Every row comes from one small tree of marks. The marks that hang from a mark follow it in brackets, in the order of their numbers. Every link used is in the known rows. Which tree was each row made from?
Known rows
q973(q114(q388) q666 q967): [-0.16  1.62 -0.26 -1.29  2.80 -0.63 -0.65  1.02  1.35  0.53  0.31  6.77
  0.74 -0.85  2.40 -0.88 -0.42 -0.33 -1.00  0.78 -0.02  1.52]
q666(q388 q973(q114(q220) q967)): [-0.08 -0.82 -0.21  1.14  0.68 -1.15 -0.18  1.61 -1.29 -0.54 -1.66  3.11
  0.36 -1.49 -0.58 -0.28 -0.87 -0.50  3.41 -0.72  1.83  0.99]
q114(q973(q666(q388) q967)): [ 0.72 -0.29 -0.65  1.20  0.57 -0.27 -0.34  1.99  0.63 -0.60  0.13  1.92
 -0.55  0.23  0.36  1.54 -1.08 -1.06  1.35 -2.80  0.53 -0.48]
q973(q114(q220 q388) q666 q967): [-0.65  1.19 -0.33 -0.96  2.64  0.36  0.26  0.06 -0.06 -0.30 -0.44  7.32
 -0.11  0.30  0.72 -1.04 -0.06  0.22 -1.19  1.44 -0.37  1.43]
q666(q973(q967)): [ 0.42 -0.50  0.34  0.46 -0.06 -0.94 -0.37  0.75  1.17  1.26 -0.31 -0.75
  0.59 -0.68 -1.34 -1.44 -1.40 -0.59  0.09 -0.76  2.36 -0.32]
q973(q666): [-0.17  0.39  0.38 -2.14 -0.13  0.36  0.21  0.22  2.12  0.43  1.15  1.58
  0.03 -2.87 -0.80 -1.57 -0.12 -0.55 -0.01 -1.03  0.26  0.77]
q388(q666 q967): [-0.23 -1.36 -0.16 -1.93  0.01  0.65  0.56  0.70 -0.59  0.62  0.99 -0.06
 -0.02 -3.62  0.43 -0.28 -0.18  0.46 -0.81  1.21  1.22 -1.39]
q973(q666 q967): [ 0.14  0.09 -0.44 -1.31  1.36 -0.04  0.19  1.08  2.15  0.81  0.99  3.73
  0.12 -1.52  0.56 -1.41 -1.66 -0.35 -1.54 -0.98  1.47 -0.35]
q666(q388(q967) q973(q114)): [-0.01 -1.11  0.49  0.10  0.68 -0.91 -1.31  3.38 -1.49 -0.02 -0.83  0.69
  1.68 -6.08 -0.57 -0.62 -0.64 -0.77  5.64 -0.49  0.95  1.58]
q973(q967): [-0.10 -0.70 -0.20 -0.65 -0.01 -0.83  1.03 -0.65  1.76  0.93  0.64  0.91
 -0.46  0.30  0.85 -2.02 -1.40  0.05 -1.69  0.20  1.97 -1.04]
q220(q114(q388 q973(q666 q967))): [ 0.79  1.91  0.86  0.95 -0.22 -0.37 -0.72 -0.76  1.22  0.09  0.75 -2.29
  0.19  3.13  1.50  1.00  0.15  0.21 -0.46 -1.84 -1.41  0.32]
q388(q666(q973) q967): [ 0.24 -1.16  0.16 -0.86  0.25  0.51 -0.66  1.97 -1.07  0.97  0.19 -1.33
  1.02 -4.21 -1.54  0.25 -0.48 -0.09  0.91  0.29  1.66 -0.80]
q967(q388(q666(q973(q114(q220))))): [-0.44  0.32 -1.24 -0.48 -1.16  0.10 -0.54 -0.86 -0.88 -0.10 -0.76 -2.16
  0.76 -2.23 -0.88  0.54 -0.21  0.12 -1.69  0.70 -0.20  0.85]
q388(q666(q973(q114(q220))) q967): [-0.31 -0.85 -0.38 -1.47  0.94  0.70 -0.39  1.34 -1.98  0.01 -0.77  1.01
  0.70 -4.59 -0.58  0.08  0.52  0.36  0.67  1.64  0.81  0.06]
q967(q388(q666)): [-0.39 -0.08 -1.15 -1.26 -1.95 -0.17  0.04 -0.91  0.45  0.63  0.65 -3.47
  0.26 -1.42  0.28  0.17 -1.03  0.15 -3.00  0.08  0.27 -0.59]
q220(q114(q973(q666(q388(q967))))): [ 0.70  0.20  0.66 -0.04 -0.89  0.23 -0.61  1.23  0.08 -0.83  0.89 -3.25
  0.37 -2.17  0.92  0.69  0.31  0.02  2.96 -2.75 -1.40  0.56]
q114(q220 q973): [-0.44 -0.98  0.30  0.21 -2.18  1.09  1.75 -3.03  0.39 -1.27 -0.36 -2.79
 -2.04  2.60 -2.31 -0.28  1.99  0.03 -0.30  0.29 -0.94 -0.73]
q114(q388 q973(q967)): [ 0.16 -0.04  0.34  2.02 -0.25 -0.65  0.41 -0.97  0.40  0.14 -0.04 -0.75
 -0.69  5.06  0.04  0.84  0.31 -0.26 -0.45  0.33 -0.48 -0.83]
q220(q114(q388(q666 q967))): [ 0.04  0.61  1.17 -0.81 -0.73 -0.13 -0.05 -0.75 -0.55  0.73  1.28 -3.37
  0.69 -0.29  1.56 -0.05  0.38  1.21 -0.07  0.34 -0.63 -0.15]
q114(q973): [ 0.06 -0.41  0.34 -0.11 -2.03 -0.13  0.74 -1.70  1.56 -0.39  0.33 -3.38
 -1.23  1.30 -0.16  0.08  1.27 -0.48  0.13 -0.28 -0.58 -0.59]
q220(q114): [-0.01  0.68  1.22 -1.71 -2.46 -0.82  0.74 -2.50  2.04  0.46  1.17 -5.16
 -0.12 -0.54  1.37 -2.19  0.58  0.57 -0.39 -0.80 -0.19  0.48]

Which tree is each row?
[-0.52  0.51 -0.96 -2.21  2.18  0.42  0.65 -0.02  1.14 -0.43 -0.10  6.64
 -0.33 -1.86  1.62 -1.83 -0.53  0.13 -1.78  0.81  0.56  0.86]  q973(q114(q220) q666 q967)
[ 0.06 -0.03 -0.88 -0.76  0.99 -0.49 -0.26  0.19 -0.48  0.07 -1.09  2.44
  0.07 -1.26  0.74  0.61  0.16  0.02 -1.77  0.55  1.95 -0.25]  q388(q666(q973(q114(q220) q967)))
[-0.21 -0.23  0.19  1.27 -1.51  1.14  1.06 -2.33 -1.29 -1.07 -0.40 -1.30
 -1.86  5.24 -1.91  2.76  2.72  0.21 -0.64  0.90 -1.59 -1.01]  q114(q220 q388(q666) q973)
[-0.36 -1.52  0.34  0.52  0.44  0.10 -0.29  2.49 -2.63 -0.74 -1.37  1.57
  0.92 -4.86 -2.05 -0.87 -0.02 -0.29  5.60  0.18  0.51  1.45]  q666(q388(q967) q973(q114(q220)))
[-0.01  0.44 -1.34 -0.60  0.62 -0.06 -0.30  1.29  1.55  0.89  0.82  1.21
  0.90 -1.74  0.32 -1.46 -3.14 -0.10 -2.78 -1.04  0.59  0.15]  q973(q666 q967(q388))
[ 0.19 -0.31 -0.60  1.18 -0.70 -0.91 -0.87  0.72  0.70  1.28 -0.35 -2.68
  1.39 -1.10 -1.78 -1.34 -2.79 -0.37 -0.65 -0.82  1.48  0.05]  q666(q973(q967(q388)))
[-0.13 -0.72 -1.84  1.23 -1.30  0.82  0.97 -1.80 -0.76 -0.80 -0.50 -2.51
 -1.24  3.55 -0.29  1.61 -0.65  0.53 -3.66  0.21 -0.34 -1.99]  q114(q220 q973(q967(q388(q666))))
[ 0.05 -0.55  0.95  0.50  0.45  0.32 -0.79  1.79 -1.77  1.12  0.04 -0.57
  1.08 -1.35 -2.15  0.77  0.13  0.01  1.49  0.65  0.57 -0.19]  q114(q388(q666(q973) q967))
[ 1.02  0.81  0.12  0.54 -0.62 -0.71 -0.48  0.83  1.07 -0.57  0.63 -1.98
  0.01  0.72  2.24  0.93 -0.40 -0.16  1.08 -3.44 -0.36  0.04]  q220(q114(q973(q666(q388) q967)))
[ 0.13  0.32 -0.04 -0.58  0.91 -1.52 -0.73  0.68  1.17  0.85 -0.93  1.35
  1.01 -2.46  0.97 -1.49 -0.85 -0.61  0.10  0.29  1.73  0.88]  q666(q973(q114 q967))
[-0.36  0.12 -1.01  0.38  0.02 -0.51 -0.36 -0.24 -0.32  0.19 -1.44 -0.10
  1.11 -1.28 -0.75 -1.47 -1.52  0.14 -1.08  0.86  0.57  1.02]  q666(q973(q114(q220) q967(q388)))
[ 0.44  0.67  1.45  0.13 -0.48 -0.28 -1.07  0.30 -0.99  0.95  0.60 -4.32
  1.45 -0.85 -0.09  0.41  0.58  0.78  1.31 -0.42 -0.23  0.31]  q220(q114(q388(q666(q973) q967)))
[ 0.61  0.64  0.48  0.08 -1.77 -0.89  0.33 -1.99  1.84 -0.03  0.58 -5.36
 -0.52  2.37  2.69 -0.21  0.21  0.47 -1.68 -1.36 -0.31 -0.81]  q220(q114(q973(q967)))
[ 0.07  0.80  0.58  0.71  1.29 -1.58 -1.25  0.65  0.34  0.98 -1.03  1.89
  1.22 -0.25  0.42 -0.90 -0.17 -0.55  0.81  0.85  1.04  1.31]  q666(q973(q114(q388) q967))
[ 0.21  0.92  0.88  0.70 -0.43  0.55 -0.46 -0.26  0.83 -0.26  0.44 -0.13
 -0.36  2.05 -1.66  1.22  1.57 -0.82  1.09 -0.76 -2.00  0.58]  q114(q388 q973(q666))
[-0.37 -0.50  0.70  1.15  0.29  2.43  0.52  0.22 -1.63 -1.06 -0.16  0.92
 -0.47  1.34 -3.56  0.76  1.35  0.24  2.08  0.82 -2.45  0.15]  q114(q220 q388(q967) q973(q666))
[-0.58 -0.40  0.94  1.59 -1.91  0.89  1.43 -2.82 -0.69 -1.10 -0.49 -1.91
 -1.67  5.27 -2.89  0.46  2.61  0.07  0.88  1.05 -1.98 -0.30]  q114(q220 q388 q973)
[-0.02 -0.30 -0.51  1.94 -0.07  0.74  1.04 -1.66 -1.54 -0.81 -0.66  0.42
 -1.77  6.44 -0.64  2.64  1.22  0.42 -1.95  0.87 -0.27 -1.82]  q114(q220 q388(q666) q973(q967))
[ 0.72  1.02 -1.09  0.33 -1.93 -0.82 -0.48 -1.81  0.70  0.12  0.62 -6.68
  0.07  2.33  3.19  1.43 -0.86  0.74 -3.61 -1.27 -0.67 -1.27]  q220(q114(q973(q967(q388(q666)))))
[ 0.09  0.44 -1.00 -1.49  2.31 -1.18 -0.66  2.73  0.71 -0.21  0.05  7.28
  0.55 -3.72  3.02 -0.56 -1.73 -0.81  0.89 -1.18  1.24  1.22]  q973(q114 q666(q388) q967)
[-0.91  0.49  0.26 -1.68  2.10  1.59  0.19  0.48 -0.98 -0.57  0.00  5.46
  0.52 -2.96 -0.68 -1.46  0.92  0.37  1.36  2.13 -1.65  1.96]  q973(q114(q220 q388(q967)) q666)
[-0.05 -1.54 -0.16  0.70 -0.12  2.00  0.73  1.43 -1.66 -1.73 -0.26  0.97
 -0.83 -0.90 -2.71  0.97  0.48 -0.30  3.49 -1.30 -1.14 -0.16]  q114(q220 q973(q666(q388(q967))))
[ 0.43  0.25 -0.35  1.53  0.14 -0.45 -0.08 -0.58 -0.31  0.18  0.08  0.10
 -0.87  4.79  1.14  2.86  0.81 -0.10 -1.96  0.29  0.10 -1.77]  q114(q388(q666) q973(q967))
[-1.26 -0.32  0.59 -1.11  0.72  0.79  1.08 -1.09 -1.41 -0.54 -0.36  2.49
 -0.09 -0.98 -0.39 -2.07  1.07  0.78  1.13  3.63 -1.13  1.06]  q973(q114(q220 q388(q967)))
[ 0.81  1.28  0.43  1.11 -0.90 -0.93 -0.37 -1.85  0.17  0.05  0.50 -4.22
 -0.40  4.60  2.72  2.35  0.94  0.63 -1.83 -0.89 -0.70 -0.96]  q220(q114(q388(q666) q973(q967)))
[-0.12 -0.68  0.97  1.32 -0.47  0.65  0.24 -0.25 -0.74 -0.06  0.29 -2.55
 -0.19  1.63 -1.47  0.33  1.10 -0.01  1.82  1.12 -1.61 -0.51]  q114(q388(q967) q973)
[ 0.14 -0.52  0.40  0.81 -0.09  0.73 -0.21  0.12 -1.69 -0.12  0.35 -1.67
 -0.31  1.46 -0.38  2.39  1.45  0.13  0.40  1.03 -1.09 -1.37]  q114(q388(q666 q967) q973)
[-0.87  0.31 -0.11 -0.34  1.10 -0.37  1.07 -1.61 -0.17 -0.12 -0.72  4.74
 -0.56  2.22  1.11 -1.64  0.21  0.61 -1.28  2.65  0.10  0.63]  q973(q114(q220 q388) q967)
[ 0.58  0.16 -0.51  0.04  0.54  0.17 -0.04  0.42  1.76 -0.08  0.41  1.09
 -0.64  0.57  0.49  0.56 -0.46 -0.75 -1.41 -1.45  0.04 -0.76]  q114(q973(q666 q967))
